Each row was made from one path, in order. Every step used is in the known rows, and no mark comes twice. Write each row's path.
Known rows
mavov -> sesuziz: [  8.6  11.7   4.1   6.0  21.3 -20.1  -8.4  12.2  -4.0   5.6  14.2   4.6
   9.1   9.1 -13.1 -22.3  21.3 -14.1  24.6   7.0  17.0  17.2  16.1  10.0
   2.7  -5.0  -2.0]
lotul -> zedeg -> sesuziz -> botevas: [  8.5  -1.6 -12.7 -27.8  -9.9 -49.3  -9.1  -9.1  12.7  28.6 -35.5   4.9
   8.2   2.9 -25.5  -2.4 -24.5  22.4  15.2  -7.5  -2.3  17.4  27.2   5.4
  -2.7  12.3 -12.3]
rafi -> botevas -> vego -> mavov -> lotul -> gobo -> dumu: [  3.1  10.5   4.1  17.6 -38.1  38.8  35.2 -42.5  27.7 -18.3  -7.4 -18.8
  -4.1  -4.3  39.3  49.6   8.4 -22.7 -64.4 -23.7 -39.1 -46.4 -74.5 -21.4
  28.7 -18.6  41.1]
vego -> mavov -> sesuziz -> zedeg -> lotul -> gobo -> kidiz: [-28.1 -37.1   4.1  11.2  15.3  60.1   9.7  13.2 -17.9 -21.6  25.2   4.5
 -18.5 -19.3 -21.7  12.5  -3.0  16.1 -26.9  42.5  -9.2 -19.7 -18.4  11.3
  -8.5   6.5  -4.4]
zedeg -> lotul: [ 15.0  33.2  -5.2 -18.2   8.1 -21.5  -2.9  29.0  23.8 -33.9  26.5  -2.1
  12.1 -14.4   8.2 -13.7  -2.2  13.7   3.8 -21.5  18.6  -4.5  -0.4  -6.2
  -8.2 -18.2  -8.8]
rafi -> botevas: [ 31.0  33.4  12.1   8.4  -8.8 -50.9  -6.8  14.1  33.6  -7.7   2.0 -17.2
   6.7  -7.1  27.7 -10.4  14.2 -12.9   5.3 -40.5   2.9  11.5 -10.8  -2.4
  11.8 -16.9   5.2]
botevas -> vego -> mavov -> sesuziz -> zedeg: [-20.2 -39.6  35.2  44.6  -8.3   8.3 -10.8  19.8 -18.0  10.5  10.0  35.3
 -24.0  -9.0  36.6  -0.9  12.3 -37.1  22.6  15.7   7.6  19.7   1.7  -6.9
  13.5  20.4   3.7]
zedeg -> sesuziz: [ 21.7  11.0  -6.6 -10.8  13.1 -22.9  -1.4   2.3  11.0   7.6  -1.8   2.3
   2.9  13.7   4.3 -20.4   3.7  10.9  22.1   3.7  30.2   5.1  18.2  -2.9
  -8.0  -3.5 -10.5]
vepal -> sesuziz -> botevas -> rafi: [  0.7  19.4   3.9   2.3 -11.6 -52.8  -9.7  -7.4   8.7  12.4 -20.8   4.8
  -9.2 -10.0  23.8  10.1  -7.9 -24.8  14.7 -31.9   3.8  17.3  -6.0  17.7
  16.2  -4.0 -11.5]
mavov -> sesuziz -> zedeg: [ -3.3 -16.9  14.8  28.2  13.2 -13.8 -14.8  26.3 -24.6  -2.6  16.4  15.9
  -9.7   7.7  -6.2 -24.1  17.9 -15.2  31.4  12.0  16.2  18.1  34.8  19.6
   1.0  12.0  -8.2]
zedeg -> sesuziz -> vepal: [ -4.1  -0.2   8.9   3.8  17.6  -0.9 -10.1  -6.8 -12.0  25.2  -0.4  -0.1
 -11.1   8.5  -7.9 -23.7   8.4   7.9  30.0   1.5  15.5   5.2  31.1   5.1
  -6.0  10.9 -10.0]
rafi -> botevas -> vego: [ 22.7  39.2  24.4  10.7 -29.3 -44.0 -10.8   6.7  42.2  -6.4  -3.2  -1.6
   4.5 -20.7  43.1  -2.0   7.4 -38.3   3.4 -50.2 -12.6  10.0 -22.4 -15.2
  24.3 -22.1  20.8]
vego -> mavov: [ 23.1  -3.5   6.3   7.4   3.0 -22.4   1.3  12.6  15.8   1.8  -5.6   0.8
  -7.0   8.4  37.9  -4.9  19.5   1.7   7.0  -5.7  23.2  15.6 -20.2 -15.6
  -4.7   1.2  -3.4]
vepal -> sesuziz -> botevas -> vego -> mavov: [-13.5 -13.8   7.5   4.7 -13.8 -33.9 -13.1  -5.1   8.0  24.3 -14.4  28.9
 -26.1  -3.8  64.5  22.0 -10.5 -10.2   6.4 -14.5  16.8  23.6 -25.1  -4.5
  10.0   9.6  -5.2]
vego -> mavov -> sesuziz: [  0.1 -17.8  12.2  19.3  21.3  -5.5  -0.5  11.7  -6.5  17.9  13.0   8.0
  -2.2   8.1  14.3  -6.0  20.2 -11.1  15.8  19.5  22.4  20.5  -4.1  -3.5
   2.4   9.3  -5.6]
lotul -> mavov -> sesuziz -> zedeg: [-10.0 -17.7   6.0  19.0  23.6 -23.1 -21.9  31.4 -29.5  -5.9  17.8   8.5
   5.6   0.6 -27.4 -30.5  16.1 -22.2  43.2  22.0   5.9  24.5  36.2  24.2
 -11.0  14.8   1.3]
lotul -> mavov -> sesuziz: [  2.3  11.2  -4.9  -3.2  30.7 -29.7 -15.9  16.1  -9.2   2.0  17.5  -1.5
  23.9   2.5 -33.1 -28.8  18.9 -20.2  36.9  16.3   8.2  24.5  17.3  14.7
  -9.4  -2.3   6.8]
sesuziz -> vepal: [  6.3  15.6  12.1   8.1   7.7 -16.1 -14.6   2.5  -4.1   7.7  -2.5  -6.0
 -10.0   4.1  -1.7 -22.9  23.8  -4.1  22.7 -21.2   3.7  13.4  13.1   5.7
  -1.6   0.6   1.1]
sesuziz -> zedeg -> lotul -> gobo -> kidiz: [  3.5   6.8 -10.4 -15.4  -3.4  27.0   4.9  14.7   6.6 -49.8   7.2  -6.3
 -12.3 -17.1 -25.6  -1.0  -4.6  24.8 -28.4   5.7 -15.1 -28.5 -14.2  11.8
 -15.0 -16.1   1.8]
botevas -> vego -> mavov: [ 14.3   2.2  17.6  10.2 -17.4 -16.8  -2.5   5.3  24.7   3.6  -9.9  16.8
 -10.1  -6.1  54.0   2.9  12.9 -23.2   5.4 -14.4   9.4  14.6 -32.6 -28.0
   7.9  -4.3  12.2]
gobo -> lotul -> zedeg -> sesuziz -> botevas -> vego: [  9.5   8.5 -13.6 -36.1 -42.9  -7.1  -3.0 -39.0  27.3  49.7 -54.4   9.1
  11.5  -3.4  -3.1   7.3 -27.7   3.1 -14.8 -13.4 -21.7   7.5  11.7 -14.4
   7.5  -2.6   8.1]
vepal -> sesuziz -> zedeg -> lotul -> gobo: [-18.6 -16.8  -1.4  -7.3  23.9  20.8  -9.5  39.3 -25.3 -47.4  26.0 -11.7
 -22.2 -13.8   7.1  -4.6 -21.9  32.6 -12.0  18.1   3.2  -7.4   1.8  15.5
 -25.7  -9.4 -32.0]
vepal -> sesuziz: [ 18.6  14.2  -3.3  -3.5  26.3 -17.6 -15.1  20.0  -4.5  -7.8   1.9  -7.7
 -11.8  13.7  28.0 -15.6   9.8   6.9  16.1   2.1  30.3  18.9   3.2   5.2
  -6.0 -12.4 -19.1]
mavov -> lotul -> zedeg: [ 26.5  23.3 -10.4  -4.9  -4.6  -3.1  12.0   1.8   1.4 -29.8 -16.3 -15.3
  16.0  16.3 -15.2   6.6   1.9  11.6  -5.8 -15.4  -7.0  -6.1   3.6  -3.1
  13.1  -6.0   4.6]
sesuziz -> zedeg -> lotul -> mavov: [ -2.9   4.2  -3.0  -5.1  11.2 -25.7 -17.0  47.8  -1.7 -47.0  29.4   1.9
   8.6 -22.2  -6.4 -22.6  -6.8   4.8  22.6  -6.5   6.7   2.2  18.2   7.5
 -21.3   1.9  -4.5]
rafi -> botevas -> vego -> mavov -> sesuziz -> vepal: [-34.7 -14.1  54.1  52.1  -6.0  11.9 -14.2  -4.4  -5.8  39.1  14.3   7.2
 -16.1 -29.4  33.9   8.1  13.0 -50.6  12.6 -14.1 -21.5  18.7 -15.2  -7.7
  33.5  13.7  14.0]
dumu -> gobo -> lotul -> zedeg -> sesuziz -> vepal: [ 23.9  11.3 -15.2 -17.4   0.1  78.1   0.1 -44.3 -15.7  48.2 -31.6 -40.5
   2.8  38.3 -52.1 -15.3   7.6  18.4 -25.4  18.7 -21.8 -12.8  24.7 -19.4
 -20.4 -11.9  -0.6]
gobo -> lotul -> zedeg -> sesuziz -> vepal: [  6.5  -4.2  -2.2 -16.9   3.0  47.7  -5.5 -24.2 -10.2  47.6 -40.4 -26.5
   0.3   7.0 -25.1 -16.8  -2.6  21.0  -5.5  13.9 -17.8   6.8  31.7  -9.7
  -7.7   3.4 -10.0]

Write each row's path
[ 16.7   8.2 -14.0  -8.9   6.1  11.5  15.6  -7.5  -6.4 -11.8 -14.9 -10.4
  14.1  21.3 -21.1   6.0 -13.9  22.9   1.0   7.5   5.3 -14.3  21.5  -3.5
   8.8   3.5  -6.5] | mavov -> lotul -> zedeg -> sesuziz
[-24.3 -13.5  -4.5  -2.9  15.1  48.7   4.5  10.7 -18.4 -29.2  33.1  -7.2
  -3.9 -13.7 -37.9  -2.4   1.3   7.3 -25.6  28.4 -20.6 -29.9   2.6  14.8
 -14.5  -9.5  -0.9] | mavov -> sesuziz -> zedeg -> lotul -> gobo -> dumu
[ -0.6   0.1 -10.9 -15.2  -2.9  30.8   6.8  11.6   4.1 -44.5  14.1 -15.0
  -9.1 -12.6 -13.8  -0.8  -0.9  20.2 -35.7   2.9 -18.8 -34.6 -13.5   1.7
 -21.1 -17.7   2.4] | sesuziz -> zedeg -> lotul -> gobo -> dumu
[ 16.3   2.3  -5.3  19.0  -1.5  -1.5  25.0  -4.0   2.9 -19.3   6.4   3.1
  -1.4  25.0  36.3  18.0  15.3   5.9  -7.1 -11.7  27.4 -12.6 -20.0  -8.8
  11.3   5.9   4.5] | vego -> mavov -> lotul
[-18.1 -12.5  20.4  25.9 -17.0 -41.2   3.4 -15.9   6.6  38.0  -8.8  21.6
   0.5 -15.0  10.7  18.7   2.0 -43.6  15.4 -14.8  -3.8  17.5 -14.1  10.0
  24.7  17.9   2.4] | vego -> mavov -> sesuziz -> botevas -> rafi
[-37.9 -24.4  48.4  48.4 -13.2  12.7  -8.2  35.3   1.9 -11.5  43.7  21.3
 -12.2 -48.4  51.4  14.9 -14.5 -36.2   1.3  -9.9  -8.0   0.4 -11.4 -10.9
  25.6  11.7   0.4] | rafi -> botevas -> vego -> mavov -> sesuziz -> zedeg -> lotul
[  7.1  -7.9 -11.5   4.2  -2.8  14.7  32.5 -14.8  -2.4 -25.9   0.6 -11.7
  -2.3  21.9  11.1  25.5   7.1  19.2 -30.6   2.5   2.0 -22.6 -37.9  -2.5
  -2.8  -2.4   6.4] | vego -> mavov -> lotul -> gobo
[ 23.8   2.5  -3.1 -20.3   9.7  -9.9  -8.2   7.8   6.2   9.8 -26.0 -13.0
   9.2   4.7 -18.4 -17.4  -9.4  19.5  15.1  13.6   1.7  13.3  22.2 -11.2
  -6.7  -0.3 -14.8] | lotul -> zedeg -> sesuziz
[-39.7   7.3   7.6  -0.2  40.6   7.2 -21.0  22.5 -27.1  -4.5  48.4  -4.2
  18.1 -27.8 -49.0 -24.9   1.0  -9.3  34.2  11.4  -6.0   7.7  27.7  19.2
 -11.6   6.5  -1.0] | zedeg -> lotul -> mavov -> sesuziz -> vepal
[ 10.8  28.1 -21.8 -37.4   4.6  23.8  12.7  -3.8  24.2 -37.5  13.6 -25.9
   9.4 -11.6 -19.5   1.1   3.0  21.8 -42.7  -0.8 -17.6 -35.4 -32.6  -6.5
 -19.5 -33.7   8.4] | zedeg -> lotul -> gobo -> dumu
[ 17.7   1.4 -26.1 -38.6 -21.2 -12.8   0.7 -32.9  19.8  48.4 -50.5  -6.4
  14.2  12.1 -18.5   0.0 -21.3  29.1 -12.7  -4.6  -6.8   9.8  22.7  -0.9
  -6.3   2.2  -8.6] | gobo -> lotul -> zedeg -> sesuziz -> botevas
[  6.7  23.6 -11.5 -32.5   7.9  -6.1   5.0  17.1  18.1 -41.6  20.9 -17.4
  11.5 -16.5 -15.3  -6.4 -10.2  25.1 -19.1  -8.0  -7.8 -14.0 -19.6  -0.2
 -23.0 -26.7  -6.7] | zedeg -> lotul -> gobo
[-10.6 -15.2   1.8  11.5 -33.6  -9.2  28.1 -36.1   3.9  20.5 -38.3   6.2
   5.8  -3.4   2.7  46.3 -32.4  -6.7  -8.3 -14.0 -14.4 -14.0  -9.2  -4.1
  30.9  27.0  -3.0] | vego -> mavov -> lotul -> zedeg -> sesuziz -> botevas -> rafi
[ -0.1 -14.7  -7.4   7.3  12.7  13.5 -12.2   9.0 -23.0  13.3   3.4  -1.7
  10.4   8.9 -20.5 -28.1  18.3 -15.7  14.7  25.7   1.5  17.4  33.4  16.9
 -13.8   5.4   6.4] | gobo -> lotul -> mavov -> sesuziz -> zedeg
[ 17.5  -6.4  -1.9   9.2  -4.3  11.5  18.3   1.9  -1.3 -17.4 -17.5 -11.9
   4.9  14.3  12.4  21.9   2.0  14.3 -14.2  -1.7  -1.8  -4.0 -16.5 -16.5
  12.3   8.7   0.5] | vego -> mavov -> lotul -> zedeg
[-19.6  -7.9  12.5  16.8  18.7   2.4 -10.6  43.5 -19.3 -27.2  45.7  16.3
  -1.8 -15.8  -8.7 -16.8  -4.9  -1.3  20.1   8.7  15.7   0.8  32.9  14.9
  -2.5   6.1 -16.6] | mavov -> sesuziz -> zedeg -> lotul
[ 28.3  20.9 -19.4 -26.2  -0.5   7.8   8.7 -19.5  19.5 -13.5 -16.7 -26.0
   0.9  11.4 -17.6  -5.4  24.5   9.0 -31.1   1.0 -18.0 -17.7 -29.9  -3.6
 -15.7 -28.3  16.8] | lotul -> gobo -> dumu
[  6.5 -14.2   7.5  17.7  19.7 -10.2 -21.9  34.7 -25.0 -16.6   2.5   3.7
 -30.1  11.6  34.3 -17.9   7.5   6.8  22.3   6.9  28.6  19.6  22.0  13.9
  -7.6   3.7 -25.6] | vepal -> sesuziz -> zedeg
[-26.4 -21.7 -12.8  -3.1 -34.0  -2.1  31.4 -49.7   4.2  11.6 -11.6  25.8
  -6.5  10.7  14.1  46.3 -28.8   9.0 -24.4  -5.1  -4.1 -28.0 -27.8   1.9
   9.7  15.3  11.5] | zedeg -> sesuziz -> botevas -> vego -> mavov -> lotul -> gobo
[ 16.3  21.1 -20.2  -9.6  -3.5  -1.5  24.5 -14.2   0.0 -38.6   2.1 -15.4
   8.7  23.0 -15.8   9.6   8.0  15.8 -22.4 -11.6  -4.4 -25.4 -17.1  11.0
  -2.3 -16.9  10.3] | mavov -> lotul -> gobo
[ -2.0  -7.5  11.9  -6.3  14.0  11.6 -15.8  -1.8 -17.4  26.8 -26.1 -16.2
  -5.3  -0.7 -31.3 -20.3  -5.6  15.7  22.8  11.3 -13.4  14.3  34.8  -3.3
  -4.8  13.5 -14.4] | lotul -> zedeg -> sesuziz -> vepal
[ 60.3  36.9 -26.1 -28.1 -15.2  41.7   3.0 -24.8  15.5  12.1 -34.3 -42.8
  18.0  38.3 -33.1 -12.9  19.9  10.6 -40.8  -1.2 -19.5  -5.5  -5.9 -27.0
 -17.8 -36.7  10.8] | dumu -> gobo -> lotul -> zedeg
[ 20.4  26.5 -30.2 -14.2  -5.5  29.2  32.1 -34.8   6.5 -33.9  -5.1 -23.8
   6.6  28.3 -20.0  16.8  19.3  11.4 -45.1  -4.7 -13.9 -46.4 -30.4   4.0
   0.0 -24.7  24.9] | mavov -> lotul -> gobo -> dumu
[-45.4 -42.5  25.4  18.9  -3.1  40.0   0.3  24.2 -19.4 -20.8  32.7  20.5
 -15.2 -35.7   9.8  12.6 -17.5  -9.8 -12.5  27.2 -18.2  -7.0 -17.6  -4.4
  -4.3   7.1  -2.6] | botevas -> vego -> mavov -> sesuziz -> zedeg -> lotul -> gobo
[-36.0  20.0  -4.5 -18.9  -5.0 -46.9 -18.5   7.5  10.7  -2.0  32.3  32.2
  28.5 -38.3 -28.1  -0.2 -24.2 -28.2  24.2 -16.4 -10.7   8.1   8.2  15.6
   3.7   0.8  16.5] | zedeg -> lotul -> mavov -> sesuziz -> botevas -> vego
[-16.6   1.3  19.1  20.4  25.9   2.0 -16.1   2.2 -27.1  23.7  16.5   2.8
  -5.5   3.5 -25.7 -24.5  24.9 -17.2  31.4   4.1   3.4  17.9  28.4  18.4
   4.9   8.7  -2.1] | mavov -> sesuziz -> vepal
[-28.6  13.6 -17.0 -22.1  15.4 -52.6 -13.9  14.3   2.0  -3.1  38.3  16.2
  31.6 -22.8 -42.6  -8.7 -17.7  -3.2  25.4  -7.0   4.1   9.4  20.1  28.5
  -9.5   6.2   0.3] | zedeg -> lotul -> mavov -> sesuziz -> botevas
[-21.9 -17.1 -23.6  -9.0 -37.1  27.5  39.3 -70.4  10.8  16.3 -19.7  17.2
  -8.9  14.8   9.8  54.3 -16.9   5.3 -48.0   1.4 -15.6 -49.4 -40.8  -5.7
  12.9   7.6  27.8] | zedeg -> sesuziz -> botevas -> vego -> mavov -> lotul -> gobo -> dumu
[-26.7 -25.5  20.8  22.8 -10.5  54.6  11.0 -25.1 -23.2  19.3 -19.6   5.6
 -13.2  -1.3   9.2  26.1 -16.0  -1.9   0.7   9.1 -17.2 -12.0   1.1 -21.3
  23.6  27.0   5.3] | botevas -> vego -> mavov -> lotul -> zedeg -> sesuziz -> vepal
[-20.2  -8.6  -3.3  17.6 -19.6 -12.7  11.0 -21.1  -5.8   3.5  -3.8  31.8
 -20.0  11.2  62.1  44.9 -15.7  -6.0  -6.5 -20.5  21.1  -3.7 -25.9   3.5
  26.1  14.0   2.6] | vepal -> sesuziz -> botevas -> vego -> mavov -> lotul
[ 32.4   6.2 -16.5 -32.3  -0.7  26.2   1.8 -15.0  13.0  29.7 -40.7 -23.8
  14.7  13.8 -11.9 -14.8  -6.4  25.0 -12.7  16.9  -3.2   6.0  18.6 -17.8
  -9.5 -10.9  -9.4] | gobo -> lotul -> zedeg -> sesuziz
[ -8.0 -11.7  24.5  21.5   0.7   2.3  -5.0   4.6   2.1  18.6   9.0  23.6
  -4.3  -6.6  30.6   0.9  14.4 -35.2  14.6  11.1   8.3  19.6 -16.4 -15.7
  14.9   3.5   9.8] | botevas -> vego -> mavov -> sesuziz
[ -7.9 -24.8 -15.0  -1.6 -15.6 -12.9  21.7 -26.6  -2.8  19.3 -25.3  10.5
   2.8  17.9  -0.9  35.2 -28.4  29.6  -6.2  -0.3   7.7  -8.9   5.6  -0.4
  12.4  31.4  -8.6] | vego -> mavov -> lotul -> zedeg -> sesuziz -> botevas
[ 58.8  43.7 -29.5 -17.8 -12.4  28.1   8.8 -30.0  19.8   9.6  -9.8 -27.5
  11.6  49.4 -10.7 -16.1  32.6   0.9 -33.9 -10.8   8.7 -15.1  -8.8 -18.2
 -18.6 -38.9  15.1] | dumu -> gobo -> lotul
[ -8.4 -25.0   7.9 -11.6 -31.3 -27.3  -5.6 -16.9  18.5  42.2 -41.9  24.1
  -5.4 -13.3  17.6  20.2 -30.2   0.5   6.3  -4.6 -10.9  18.0  -6.2 -20.7
   9.6  20.9  -0.2] | lotul -> zedeg -> sesuziz -> botevas -> vego -> mavov
[-16.0  -8.0  -3.8  -2.4  34.2  -4.0 -24.8  53.9 -24.8 -44.7  33.5  -3.6
  -6.7 -18.8  10.5 -17.9 -16.4  12.8  24.2  13.8  18.9   9.2  20.2  14.9
 -23.4   2.6 -24.9] | vepal -> sesuziz -> zedeg -> lotul -> mavov
[-28.7 -37.8  20.8  31.1  18.9  18.4  -3.6  42.2 -21.9 -14.8  43.8  19.8
 -12.4 -16.7  19.2  -1.3  -3.8   1.9  12.9  21.9  21.8   3.8  12.2   2.2
  -3.2  20.8 -20.0] | vego -> mavov -> sesuziz -> zedeg -> lotul
[ -3.6   9.9 -28.0 -21.8  -1.2 -32.0  -7.8 -24.0   3.8  40.7  -6.6   4.8
  29.1   9.4 -34.7 -11.9   6.5  -9.9   8.7  -1.7  -1.5  20.1  18.5  25.1
  -8.6   1.5  13.7] | gobo -> lotul -> mavov -> sesuziz -> botevas
